Each row was made from one walk, in order. Every step used is in the known rows, and no mark comes twice. Write each row's walk.
In the rows, zero is written as 128.
Known rows:
D/Z/G: [126 127 134 143 113 138 168 105  96 149 136  80  59  92 124 156 108  93
  95  98 125 176 129 150 129 118 157 121 112 155 109  93 113  93 118  86
 145 199  83 106 113]
C/Z/D: [134 117 137 136 119 161 163  98  99 138 139  96  85  95 159 168 127  92
 111  81 119 175 154 138 135 107 119 168 104 164  99 112 109 102 123  96
 163 192  77 109 155]
B/W: [ 83  89 133 119  97 124 142 115 156 144 118 175 111 118 145 144 105 127
 109 164 100 137 125 157 108 168 109 170 153 150 120 162 147 137 146 124
 112 161 102  89 114]
B/W/E/K/M: [ 98  57  77 130 112 145  87 168 171 131 130 186 106 133 134 179 111 105
 116 124 144 103  96 131  84 134 151  78 162  96  73 131 157 160 106 182
 120 179  98 137 130]
E/K/M/T/S/Q/R: [ 80  50 144 127 178 128  94 111 102 121 155 137 123  93 168 141 167 143
 208 137 122 192  88 140 144 100 154 173 166 115 143 187 208  99 108 130
 103 141  28 110  56]
A/T/S/Q: [ 95  90 161 129 133 113 106 109 113 135 132 122 131 103 142 124 131 151
 196 132  83 191  95 147 165 154 140 207 163 137 178 188 188  85 139 132
 137 123  64  79  82]
D/Z/G/M/K/E: [179 147 134 124 114 161 129 152 132 133 177  82  90 170 130 175 126  89
  89  80 129 140 143 158 139  93 127  57  84 113 107  83 112  54  78 127
 130 150 134 139 127]
D/Z: [103 110 154 155 107 143 143 111 102 143 120  99  64 101 152 146 129 121
 111 118 106 173 117 151 139 131 137 146 136 154 119 124 110  96 122  96
 152 176  81 108 123]
M/T/S/Q: [ 70  90 161 132 137 126 107 128 109 129 143 107 138 102 164 119 131 153
 197 137 106 183 124 147 164 135 110 206 163 145 159 178 174  80 138 138
 120 133  64  86  74]
G/Z/C/E/K/M/T: [102 118  84 134 117 164 114 145 134 105 158  95 104 145 147 168 101 102
 108  63 185 129 165 121 117  93 145 102 116 110  85 101 123  95  77 181
 124 196  92 123 153]
E/K/M/T: [ 75  92 106 132 128 152  90 160 137 115 154 109 121 137 139 154 111 127
 145  91 172 146 137 117 141 108 124 134 147 105 110 120 144 112  94 201
 131 186  90 114 120]
K/E/W: [131  68 147 115  67 155 136 126 172 130 119 169 111 145 167 133 126 136
 139 119 121 110 150 159 127 149  75 124 136 137 114 129 103 129 161 141
  99 172 134 121 114]
M/T/S: [ 50 127 161 147 110 115 116 142 118 123 145  84 125 133 150 119 120 153
 180 107 119 189 128 145 168 136 105 213 144 140 161 163 151  90 114 149
 125 159 101  92  99]
C/Z/G/M: [162 150  93 125 136 131 138 103 102 144 181  74  86 127  94 164  95  80
  72  96 133 175 126 144 110 100 151 110  99 131 118  85 135  95  92 102
 147 186  98  90 161]
K/M/T/S: [ 49 125 140 151 124 115  97 157 115 114 157  85 120 142 142 134 122 153
 193  86 133 185 114 136 148 123 119 191 142 121 151 151 162  96 101 165
 136 164  96 106 101]
T/S: [ 76 115 154 153 109 110 117 132 112 138 131 107 112 131 130 119 127 157
 174 127  95 177 100 151 154 149 123 190 149 144 157 168 155 112 123 122
 124 152 100  93 110]
K/M/G/Z/C: [139 137 106 146 118 157 160 148  91 128 171  88  50 128 169 177 133 104
  97  54 152 120 159 121 105 110 143 108  92 139  85  86  98  95  98  93
 165 177  70 133 151]
S/T: [ 84  53 158 132 130 112 112 134 136 137 136 106 106 121 132 115 121 160
 133 172 103 161  80 134 141 153 116 158 153 141 145 162 158 132 150 155
 161 137  96  93 104]
W/B: [ 90  89 152 104  96 138 141 112 154 148 132 143 113 108 140 144 115 140
 119 164  97 125 124 155  99 164  91 173 180 141  94 125 119 140 149 141
 111 173  97 112 146]
E/K/M/T/S: [ 62 121 124 152 123 117  83 164 127 116 153  93 131 149 134 137 116 145
 184  88 147 171 114 138 159 120 133 172 146 112 142 149 162 109  94 178
 121 169 101 105 112]
W/E/K/M/G: [121  89 110 125 113 159 114 207 117 135 159 138  91 115 144 182 132 120
 116  87 163  91 125  92 119 108 126  81 133  94  83  95 138 126  92 167
 148 163  97 160 132]
K/E: [121  67 142 128  91 169 133 152 137 117 131 148  93 150 150 139 140 132
 139 114  99 114 136 133 122 124 103 127 136 132 119 141 115  99 124 130
 124 150 112 129 114]
D/Z/C/E: [125 128 124 130  81 153 166  93 111 138 113 117  72 100 144 149  93  99
  62 104 125 134 157 151 113 115 147 101 111 158  91 121 103  78  99 100
 126 167 110 125 156]
D/Z/G/M/K/E/W/B: [166 140 144  92  79 141 152 114 187 149 159 122 116 144 147 173 104  96
  81 120 132 115 157 199 101 142  86  89 129 120  73  60  85 115 144 136
  92 188 146 136 154]
X/W/E/K/M/G/Z: [133 102 100 146 123 159 131 182 126 119 158 120  83 146 153 180 145 114
 103  68 149  90 146 101  80 117 134  73 105 101  63  75 120 124  97 147
 141 174  75 160 165]
E/W/X: [ 76  88 123 102  94 110 118 102 184 136  82 166 122 117 170 129 112 129
 133 144 125 130 132 166 129 184  64 134 148 137 123 139 119 149 189 136
  89 190 138  90 112]
A/T/S/Q/R: [ 89  55 176 125 164 116 123  77  94 131 142 139 114  81 168 133 172 146
 204 147  84 216  75 143 145 130 149 209 162 132 175 208 210  87 127  99
 123 122  27  96  51]
A/T: [ 99 101 154 124 106 126 129 102 130 132 127 120 104 120 125 144 116 130
 136 109 107 181 106 126 150 160 135 189 144 129 162 154 151 101 118 155
 163 155  93  85 116]
B/W/E: [ 71  57 137 120  77 144 141 135 172 144 115 195  96 107 170 163 114 105
  96 160 103 121 113 140  77 169 102 133 163 139  85 160 145 143 142 138
 122 154 104 130 103]
Z/C/E/K/M: [128  89  67 126 115 152  98 145 138 128 133 145 106 136 113 164  99 110
 102  96 160 103 124 131 106 106 170  65 134 106  80 115 141 126  78 171
 115 182 106 131 160]
G/M: [120 127 123 134 128 127 115 116 117 148 162  98 103 141 106 140 122 123
  96 140 119 166 108 152 126 127 134 135 134 133 140 120 152 109  95 133
 136 152 109  84 147]
E/K/M/T/S/H: [ 44 108 147 178 102 117  77 139 136 118 127  93 153 130 121 123 114 144
 197 140 114 169  91 140 191 149 140 153 151 118 159 162 154 129 115 160
 109 148 107  95 113]
E/W/X/H: [ 72  83 105 132  90  77  94  87 179 142  62 178 111 115 161 108 121 136
 163 173 117 133 112 143 145 195  54 116 133 129 131 136 127 140 188 165
  73 175 141 102 129]
L/T: [ 52 111 135 124 120 105 111 116 108 126 108 112 107 102 122 111 126 164
 139 158 107 169 113 146 153 139  94 155 126 156 150 164 155 112 141 137
 162 163  79  97  98]
M/T: [ 63 101 153 127 109 150 128 129 126 124 147  96 113 118 158 132 116 137
 138 114 140 171 150 123 150 131  91 186 145 141 129 140 130  90 120 163
 133 168  92  95 105]
Q/S/H: [ 42  57 188 171 106 129 106  71 123 129 113 127 136  88 121 112 116 151
 186 177  94 183  89 146 181 172 142 166 171 148 164 191 160 148 154 109
 107 144 103  97  94]

Write each row's walk:
[134 144 152 145 119 163 186 136  84 138 156  67  67 108 173 175 153 102
 106  64 141 152 179 130 139 103 122 156  87 156 103  84 104  99 114  87
 161 192  78 121 157] : M/G/Z/D
[152 135  96  87 105 127 120 115 190 123 132 135 123 150 157 165  99  81
  99  87 143 121 156 170 123 139  68  63  93 109 102  90  97 106 154 127
  90 192 165 117 136] : C/Z/G/M/K/E/W/X
[ 90  79 156 137 134 120 108 122 107 142 133 126 127 102 149 116 138 158
 192 153  84 174 103 153 154 146 126 188 166 149 156 181 179  96 141 119
 120 128  62  89  81] : T/S/Q
[129 142 133 147 132 164 172 149  84 129 167  65  64 116 169 186 155 101
 115  50 152 147 167 121 123  94 134 143  83 142  93  76 113 102 101 102
 171 197  72 133 156] : K/M/G/Z/D
[ 82  98 115  93  80 119 127  95 190 131  78 174 129 114 159 126  98 126
 111 144 129 120 147 161 117 171  65 115 138 135 114 137 118 137 174 144
  72 188 156 100 129] : C/E/W/X
[141  96 152 117 100 173 116 163 146 125 153 125 108 167 153 153 140 129
 132 102 112 118 145 136 146 119  90  97 118 118 107 128 116  72 102 153
 120 134 126 141 106] : M/K/E
[ 69 154 150 148 121 106 106 138 115 125 166  66 129 149 131 128 116 140
 157 107 127 197 119 155 166 125 118 194 134 131 169 148 162  86  95 151
 125 153 114  83 117] : G/M/T/S
[141 146 110 129 132 120 136 108 109 154 172  81  92 131  88 153 103  97
  77 120 135 171 117 154 120 115 154 111 113 132 129  92 153 101  93 121
 134 176 109  85 141] : Z/G/M
[128 107 103 144 116 167 131 188 112 119 171 110  68 135 159 186 144 107
 104  65 154 107 141  96  98 106 139  89 112 102  75  85 116 120  93 136
 151 187  74 153 157] : W/E/K/M/G/Z
[ 85  58 136 119 167 135 100 106 104 115 149 146 130  91 162 140 154 138
 186 134 129 179 100 136 133  90 155 158 158 111 135 186 207  91 100 136
  91 139  42 119  73] : C/E/K/M/T/S/Q/R
[136 130 119  89  70 144 166 117 167 137 151 146 106 119 161 171  99 118
  78 105 150  81 178 159  66 141  87 110 131 124  54  70  87 138 145 138
  99 196 120 146 187] : K/M/G/Z/C/E/W/B
[128 103 111 125 127 151 113 196 104 136 160 123  98 119 132 171 130 132
 124  86 165 104 129 100 137 103 129 101 126 100 103  94 139 122  91 162
 143 167  95 144 137] : E/K/M/G
[144 111  96 128  85 155 135 115 135 142 106 138  99 117 122 153  91  95
  59 116 147 110 148 153 141 117 168  69 128 135  83 118 108 108  92 135
 101 181 116 119 168] : D/Z/C/E/K
[145  89 156 107  73 157 125 134 181 136 136 152 123 162 166 141 126 134
 135 113 132 114 155 162 147 145  66 100 122 124 101 117 104 108 145 160
  96 160 146 131 108] : M/K/E/W
[174 131 131 114 117 161 123 157 142 134 182  97 106 178 122 168 126  99
  97  91 132 128 144 149 135 100 117  64  94 108 110  95 125  64  81 146
 119 144 141 135 123] : Z/G/M/K/E
[ 44 137 147 147 117  81 104 128 105 122 112  97 121 121 119 103 128 176
 180 143  93 190  97 163 171 145 108 185 131 152 176 184 169 105 130 129
 148 154  94  94  95] : L/T/S
[ 95  80 119 100  82 129 122 122 195 120  86 178 120 136 179 135 120 125
 138 126 120 104 143 167 122 172  55 111 137 129 120 136 104 140 187 133
  82 184 153 110 112] : K/E/W/X
[121 126 116 145 129 158 146 170  86 119 180  85  62 135 156 172 149 127
 122  62 142 131 148 100 104 105 128 132  99 118  99  86 117 105  97 117
 162 181  69 137 152] : K/M/G/Z
[138 138  97 126  97 163 163 136 102 122 155 107  69 125 146 166 108 103
  70  65 151 106 173 116  88  96 145  88  89 132  77  91 107  81  81 116
 135 171 100 143 175] : K/M/G/Z/C/E
[114  90 137 103  62 139 142  92 164 146 109 162 120 118 141 122  97 137
 103 138 133 128 154 155 119 150  89 128 136 142 106 131 122 131 147 151
  87 177 138 112 139] : C/E/W
[178 132 127  77  83 147 145 109 190 142 169 133 130 144 143 174  93  94
  86 114 130 108 161 180  92 137  73  97 124 115  67  66  87 119 145 142
  91 186 143 135 169] : C/Z/G/M/K/E/W/B
[145 127 107 112  73 149 160 118 139 133 140 137  91 126 162 159 101 114
  84  74 169 101 181 141  97 121 108  88  97 130  77  83  99 114 124 129
 113 188 123 139 165] : K/M/G/Z/C/E/W
[ 62  97 149 130 143  97  98 117  99 128 118 117 133  92 141 104 139 173
 197 164  82 183 101 163 169 142 116 186 153 156 171 195 186  91 152 122
 140 128  56  84  70] : L/T/S/Q
[122  75 152  90  62 149 147 117 195 138 125 178 126 132 165 145 116 137
 124 151 107  92 150 177  92 168  57 144 169 132  83 113  95 150 177 149
  87 180 134 129 144] : K/E/W/B
[146 113 108 123 117 148 159 101 102 139 153  95  80  95 120 158  95  87
 102  83 121 167 138 125 115 110 137 133 107 146 100 100 112  99 120  95
 146 202  75 106 135] : C/Z/G
[119 154 114 123 131 139 136 114 110 124 187  56 104 124 123 162  90  88
  90  80 158 188 157 132 131  93 120 145 103 128 124  89 129  73  89 140
 144 188  98  91 140] : C/Z/G/M/T
[133 101  58 136 116 158 105 143 133 121 142 131  91 147 118 170 107 104
  97  82 163 103 134 127  97  98 179  64 120 105  74 102 129 126  74 159
 120 195  97 133 175] : G/Z/C/E/K/M
[149 115 149  82  78 142 129 120 201 146 156 150 138 155 151 158 112 126
 103 143 121 101 149 187 104 156  64 111 148 114  83  90 103 131 149 163
  83 166 150 130 156] : G/M/K/E/W/B
[140 151 141 120 132 133  99 129 130 159 182  75 119 161 116 157 123 123
  95 125 133 167 118 153 158 125 119 103 114 115 121 110 153  78  75 164
 129 133 123 103 128] : G/M/K
[122 110  95 135 113 160 139 184 133 122 168 134  74 136 163 196 131 100
  93  78 152  99 145 107  84 116 135  94 113 105  71  90 120 133 102 132
 138 187  85 150 157] : B/W/E/K/M/G/Z
[124  85 102 116  91 156 114 127 146 140 109 156 124 126 105 137  97 124
  87 142 140 111 138 135 142 126 144  95 145 122 100 140 135 129  97 169
  87 174 122 110 160] : C/E/K
[108  50  85 139 121 147  82 163 164 132 124 173 113 146 121 162 124 120
 128 116 143  93  98 127  82 134 150  58 154  94  63 113 158 153 103 197
 121 169  88 148 139] : X/W/E/K/M
[ 60 122 133 171  87 124  93 127 138 115 125  98 149 126 123 128  96 128
 164 126 128 151 114 144 175 136 155 124 136 125 141 152 141 112 104 153
 101 146 119 106 131] : Z/C/E/K/M/T/S/H
[ 98  86 149 109 103 124 143 104 176 152 115 161 136 127 129 130 119 151
 117 172  90  98 132 166  71 183  83 147 172 138  74 110 130 145 160 157
  96 151  93 119 159] : X/W/B
[144 145 113 103  98 121 124 118 187 132 119 125 110 149 162 163 107  83
  95 100 143 129 151 187 132 145  81  56  98 115 108  84  98 102 154 122
  89 190 168 116 120] : D/Z/G/M/K/E/W/X
[ 88  48 145 135  93 144 130 129 165 144 104 173 108 128 151 138 132 128
 110 147  99 107 115 133  73 171  99  97 153 132  68 132 144 131 137 160
 124 136  90 146 119] : X/W/E
[139 129  95 134 119 165 137 175 102 117 171 100  78 138 138 175 130 115
  96  63 160 106 158 100 105  92 142  94  97 104  85  82 115 109  82 136
 135 189  88 143 177] : C/E/K/M/G/Z
